What can hang from each mark
z_180: z_679 z_735
z_735: z_161 z_170 z_180
z_368: z_161 z_170 z_318
z_664: z_161 z_170
z_161: z_368 z_735
z_170: z_368 z_664 z_735
z_318: z_368

Known rows, with every way that one mark hangs from another
z_170(z_735(z_180)): [-2.90 -1.56  1.64  1.78 -1.80  2.04  2.19 -5.13 -0.44 -1.23  0.41 -0.03
 -1.99 -0.54  1.87  0.99 -1.75 -0.35  0.83 -3.76 -1.40  0.70]
z_735(z_161(z_368) z_170(z_664) z_180): [-2.93 -2.78  6.42  2.48 -1.88 -1.35  1.83 -4.58  1.50  2.07  0.97 -0.73
 -1.56  0.62  8.05  0.09  0.91  0.68 -2.66 -0.68 -2.78  1.39]
z_161(z_368(z_318) z_735(z_170 z_180)): [-2.42 -2.52  3.62  0.76 -2.84  0.30 -1.09 -2.70  1.07  2.66  1.61 -3.22
 -2.70  1.01  4.25  2.46  1.51 -1.35 -3.14 -0.50 -1.52  2.67]
z_664(z_161(z_735(z_170))): [-2.31 -1.86  0.16  0.47 -3.15  1.09 -0.25 -3.37  1.15  0.07  0.94 -2.51
 -1.11 -0.44  3.70  3.05  0.11 -1.60 -0.71 -2.04 -1.40  0.76]
z_170(z_368 z_664 z_735): [-2.82  0.57  1.93  2.26  0.15  1.01  3.27 -4.93 -3.36 -1.00 -0.82  2.22
 -3.44 -2.45  0.02  0.07 -0.22  2.92  3.81 -4.34 -1.66 -0.40]
z_318(z_368(z_170(z_664 z_735(z_180)))): [-1.52 -1.37  1.46  1.10 -1.31  0.50  2.01 -5.74 -1.80 -1.47 -0.53 -0.11
 -2.04 -2.40  3.91  1.79 -4.81 -0.18  1.30 -2.61 -2.21 -0.13]
z_368(z_170(z_664(z_161) z_735(z_180)) z_318): [-3.76 -1.78  1.95  0.08 -1.25  1.70  1.98 -7.26 -4.41  0.45 -1.09 -0.09
 -3.39 -1.43  0.54  1.54 -3.57 -0.05  2.23 -4.52 -3.06 -0.45]
z_664(z_161(z_735) z_170): [-2.80 -2.60  0.26  0.75 -3.33  0.83 -0.54 -4.32  2.04 -0.20  0.42 -2.72
 -0.17  1.10  2.22  4.18 -0.12 -2.29  0.97 -2.42  0.16  2.52]
z_318(z_368): [-0.64 -0.88 -0.10  0.69 -1.70  0.08  0.77 -2.53  0.24 -1.46  0.02 -0.75
 -1.35 -2.17  3.55  1.49 -3.43 -0.81 -0.47 -1.26 -0.71  0.10]
z_664(z_170(z_368(z_161) z_735(z_180))): [-3.58 -1.33  1.91  1.79 -1.27  1.21  1.00 -3.96 -0.12 -1.03 -0.74 -0.65
 -1.67  0.47  0.96  1.60 -0.60  0.64  1.94 -3.54 -0.21  2.80]
z_318(z_368(z_161(z_735) z_170(z_664))): [-1.19 -1.51  2.25  0.62 -1.91  0.63 -0.12 -5.19 -3.00 -0.78 -0.97 -2.47
 -2.95 -2.14  4.42  2.91 -3.68  0.02 -0.43 -1.01 -2.51  0.20]
z_170(z_368 z_664 z_735(z_161 z_180)): [-3.69 -0.50  4.28  2.67 -0.10 -0.28  4.63 -6.53 -2.66 -0.49 -0.54  3.01
 -3.23 -1.28  2.87 -1.05  0.18  3.15  2.28 -3.63 -2.32  0.65]
z_735(z_170(z_368 z_664(z_161))): [-2.56 -0.21  1.63  1.12 -1.25  0.22  1.03 -2.28 -0.43  0.29 -0.04 -0.09
 -1.94 -1.87  3.49  0.47  0.37  1.70  0.90 -2.80 -1.98 -0.70]
z_368(z_161 z_170): [-2.27 -2.23  1.55  0.84 -0.96  1.52  0.79 -3.68 -2.54 -0.17 -1.58 -3.62
 -2.69 -1.30  3.77  2.46 -3.24 -0.45 -0.26 -2.10 -3.23  0.95]
z_180(z_679 z_735(z_170)): [-0.96 -2.24  2.81 -0.54 -1.89  1.25 -2.13 -2.85  1.97  2.23 -0.52 -2.66
 -2.48 -0.66  4.95 -0.15 -2.06 -0.92 -1.08 -0.66 -1.92 -1.28]
z_735(z_161(z_368(z_318)) z_170 z_180(z_679)): [-2.47 -3.08  4.92  1.32 -1.49 -1.28  0.22 -3.75  3.02  2.67  0.69 -1.44
 -1.50  0.72  7.38 -0.52  0.58 -1.00 -3.77 -0.14 -2.54  1.66]
z_180(z_735): [-1.68 -2.05  2.10 -0.16 -2.13  1.13  0.19 -2.43  0.17  1.16 -0.33 -2.03
 -2.66 -0.32  3.67  0.68 -2.68 -0.42 -0.47 -1.20 -1.21 -0.06]
z_368(z_170(z_735)): [-2.69 -2.02  0.43  1.32 -0.51  1.32  2.81 -4.94 -0.96 -1.12 -1.07 -1.25
 -1.85 -1.69  2.93  2.04 -4.01 -0.82  1.94 -3.62 -2.71  0.38]
z_318(z_368(z_161)): [-0.71 -0.83  0.68  0.70 -1.96  0.88 -0.62 -2.74 -1.38 -1.32 -0.40 -1.97
 -2.18 -2.03  3.19  2.07 -3.04 -0.38 -1.32 -0.94 -1.03  0.41]
z_161(z_368(z_170 z_318)): [-1.59 -2.21  0.68  0.96 -0.42  0.07  1.12 -1.89 -0.24  1.84 -0.23 -2.48
 -2.24 -0.85  2.33  2.54 -1.82 -1.98 -0.20 -1.73 -1.74  2.26]
z_735(z_170(z_368 z_664) z_180(z_679)): [-2.39 -1.12  3.99  1.09 -1.22 -0.02  1.20 -3.52  0.41  1.31  0.33  0.33
 -2.33 -1.00  5.47 -1.53  0.40  1.50 -0.07 -2.33 -2.75 -0.44]
z_664(z_161 z_170(z_368 z_735)): [-3.28 -1.16 -1.00  1.45 -1.51  1.01  1.12 -3.81  1.16 -1.21 -0.28 -0.21
 -0.34 -0.03  0.00  2.96 -0.39 -0.84  3.47 -4.36  0.40  2.74]
z_735(z_170(z_368)): [-2.47 -0.41  0.88  0.99 -0.85  0.01  1.13 -0.60  1.17 -0.24 -0.10 -0.68
 -1.62 -1.62  4.14 -0.02 -0.26  1.20 -0.28 -2.13 -1.69 -0.04]
z_170(z_368 z_664): [-2.08  0.17  1.85  1.58 -0.01 -0.37  3.26 -2.72 -2.38  0.09 -0.68  1.38
 -3.04 -2.25  2.06 -0.46  0.02  2.56  2.38 -2.84 -1.72 -0.23]

Rows
[-2.47 -3.33  1.21  1.45 -3.39  0.40 -0.48 -3.89  3.04  1.22  1.41 -3.23
 -0.03  2.09  3.11  4.83  1.06 -3.23  0.27 -1.96  0.27  4.62]
z_664(z_161(z_368 z_735(z_180)) z_170)
[-2.78 -2.69  0.51  2.10 -2.54  1.40  0.14 -4.52  2.34  0.22  0.99 -1.86
  0.11  1.39  1.07  4.45 -0.04 -2.92  1.97 -3.72  0.48  4.11]
z_664(z_161(z_368) z_170(z_735(z_180)))
[-2.95 -1.63  1.14 -0.39 -0.99  0.80  1.55 -5.25 -3.87  0.98 -1.40 -0.90
 -3.12 -1.86  1.19  1.58 -3.48 -0.26  1.59 -3.37 -2.90 -0.81]
z_368(z_170(z_664(z_161)) z_318)
[-2.95 -1.69  4.48  1.24 -2.60  0.79  1.06 -4.11 -0.13  0.71  0.82 -0.61
 -2.00 -0.33  5.42 -0.21 -0.58  1.11 -0.95 -2.44 -2.53 -0.73]
z_735(z_170(z_664) z_180)
[-3.52 -1.21  3.09  0.23 -0.89  2.73 -0.23 -6.86 -6.92  0.31 -2.40 -2.01
 -4.94 -1.85 -0.57  2.09 -3.34  1.18  1.12 -3.61 -3.40 -0.80]
z_368(z_161 z_170(z_664 z_735) z_318)
[-3.14 -1.19  3.03  1.00 -1.80  0.48  0.98 -1.68  0.28  0.39  0.44 -1.03
 -2.19 -0.32  5.43 -0.46  0.18  1.42 -1.64 -2.12 -2.32  1.19]
z_735(z_170(z_368(z_161)) z_180)
[-2.72 -0.16  1.07  0.03 -0.80  0.52  0.42 -1.62 -2.89  0.39 -0.98 -1.20
 -3.99 -1.24  0.92  0.47  0.36  1.56 -0.62 -1.70 -1.48  1.34]
z_170(z_368(z_161(z_735) z_318))
[-1.93 -2.92  2.32  2.22 -0.31 -1.60  2.96 -3.24  1.69  0.95 -0.35 -1.64
 -1.12 -0.39  6.20  1.60 -1.25 -1.26 -1.31 -0.58 -2.21  2.43]
z_735(z_161(z_368(z_170)))
[-2.06 -2.82  4.17  0.32 -1.35 -0.40  0.80 -3.91 -0.40  2.65 -0.80 -1.85
 -3.11  0.03  4.96  0.78 -2.33 -0.22 -1.06 -0.34 -2.07  0.84]
z_180(z_735(z_161(z_368(z_170(z_664) z_318))))
[-2.01 -2.20  3.17  0.79 -2.71  1.82 -1.05 -4.17 -1.40  0.52 -0.02 -3.64
 -3.15  0.11  3.75  1.96  0.02 -0.52 -2.33 -0.92 -2.11  1.29]
z_368(z_161(z_735(z_180(z_679))))
[-2.83 -1.68  3.09  1.60 -0.88  2.53  0.94 -6.68 -4.94 -0.48 -1.89 -2.31
 -3.69 -1.79  1.96  2.68 -3.05  0.89  1.66 -3.50 -3.55 -0.17]
z_368(z_161 z_170(z_664 z_735))
[-2.31 -3.25  3.94  2.36 -1.45 -1.52  3.22 -3.64  2.23  1.40  0.95 -0.84
 -1.15  0.98  7.00  0.46 -0.04 -1.15 -2.58 -0.54 -1.84  3.28]
z_735(z_161(z_368) z_180)
[-1.01 -1.48  0.63  0.52 -1.39  0.60  0.25 -3.55 -1.81 -1.24 -1.05 -2.43
 -2.15 -2.30  4.27  2.53 -4.55 -0.66 -0.57 -1.26 -2.10  0.63]
z_318(z_368(z_161 z_170))
[-2.15 -2.23  2.99  0.75 -2.21  0.78  0.05 -3.23  2.34  0.92  0.77 -1.46
 -1.32 -0.22  6.02 -0.46 -0.74 -0.74 -1.80 -1.82 -2.35 -0.17]
z_735(z_170 z_180(z_679))
[-3.59 -1.55 -0.21  1.43 -1.88  0.97  1.52 -4.26  1.28 -0.94  0.15  0.03
 -0.34  0.52  0.80  2.55 -0.29 -0.88  3.11 -4.45  0.22  3.21]
z_664(z_161 z_170(z_368 z_735(z_180)))
[-1.88 -1.72  2.65  1.04 -2.53  1.00  0.88 -5.88 -1.48  0.88  0.49 -0.80
 -2.34 -0.85  2.97  1.73  0.01 -0.37  0.87 -2.45 -1.98 -0.39]
z_170(z_664(z_161(z_735(z_180(z_679)))))
[-2.03 -2.23  2.36  1.65 -0.70 -1.28  1.79 -2.81  1.04  1.25 -0.13 -1.15
 -1.72 -0.24  4.22  0.99 -0.32 -0.89 -2.07 -0.41 -1.36  2.01]
z_735(z_161(z_368(z_318)))
[-2.53 -1.43  2.74  1.81 -2.08  2.34  1.43 -7.93 -2.21 -0.04  0.38  0.70
 -2.46 -1.08  1.12  1.35 -0.76 -0.13  2.55 -4.47 -1.99 -0.57]
z_170(z_664(z_161) z_735(z_180(z_679)))
[-2.54  0.11  0.52  0.16 -0.29  0.51  0.86 -0.97 -2.89  0.23 -1.20 -0.62
 -3.70 -1.65  0.47 -0.07 -0.28  1.60 -0.12 -2.16 -1.37  1.06]
z_170(z_368(z_161 z_318))
[-2.74 -1.25  2.38 -0.50 -2.54  2.08 -2.21 -3.67 -3.88  0.74 -0.83 -3.45
 -4.41 -0.42  0.40  1.97 -0.44  0.20 -2.50 -1.10 -1.65  0.39]
z_368(z_161(z_735) z_318)
[-3.00 -2.41  1.19  1.33 -0.88  1.27  3.24 -5.38 -0.82 -0.85 -0.66 -0.98
 -1.83 -1.11  3.69  1.65 -3.90 -0.84  1.56 -3.71 -2.91  0.84]
z_368(z_170(z_735(z_180)))
[-3.48 -1.53  1.59 -0.07 -0.90  2.70 -0.37 -5.39 -5.18 -0.10 -2.23 -2.67
 -4.21 -1.50 -0.15  2.25 -3.69  0.09  0.20 -3.30 -2.99  0.20]
z_368(z_161 z_170(z_735) z_318)
[-1.49 -1.56  0.47  1.04 -0.91 -0.13  2.02 -4.87 -0.43 -1.86 -0.85 -0.53
 -1.43 -2.35  4.49  1.96 -4.95 -0.75  0.48 -1.92 -1.97  0.41]
z_318(z_368(z_170(z_735(z_161))))
[-3.44 -1.25  1.95  0.25 -0.50  1.60  1.75 -6.60 -4.65  0.13 -1.79 -0.23
 -3.77 -2.09  0.01  1.26 -3.92  0.61  2.32 -4.06 -2.96 -1.22]
z_368(z_170(z_664 z_735) z_318)
[-1.59 -3.47  3.97  2.13 -1.08 -1.49  2.32 -4.20  2.99  2.01  0.75 -0.98
 -1.13  0.76  7.19 -0.03  0.11 -1.86 -2.54 -0.24 -2.10  2.87]
z_735(z_161(z_368) z_180(z_679))
[-2.91 -3.35  4.65  1.71 -1.05 -1.55  3.30 -5.03  0.10  2.06  0.16 -0.61
 -2.08  0.58  6.33  0.41 -1.05 -0.69 -1.90 -0.98 -2.72  2.63]
z_735(z_161(z_368(z_170(z_664) z_318)) z_180)
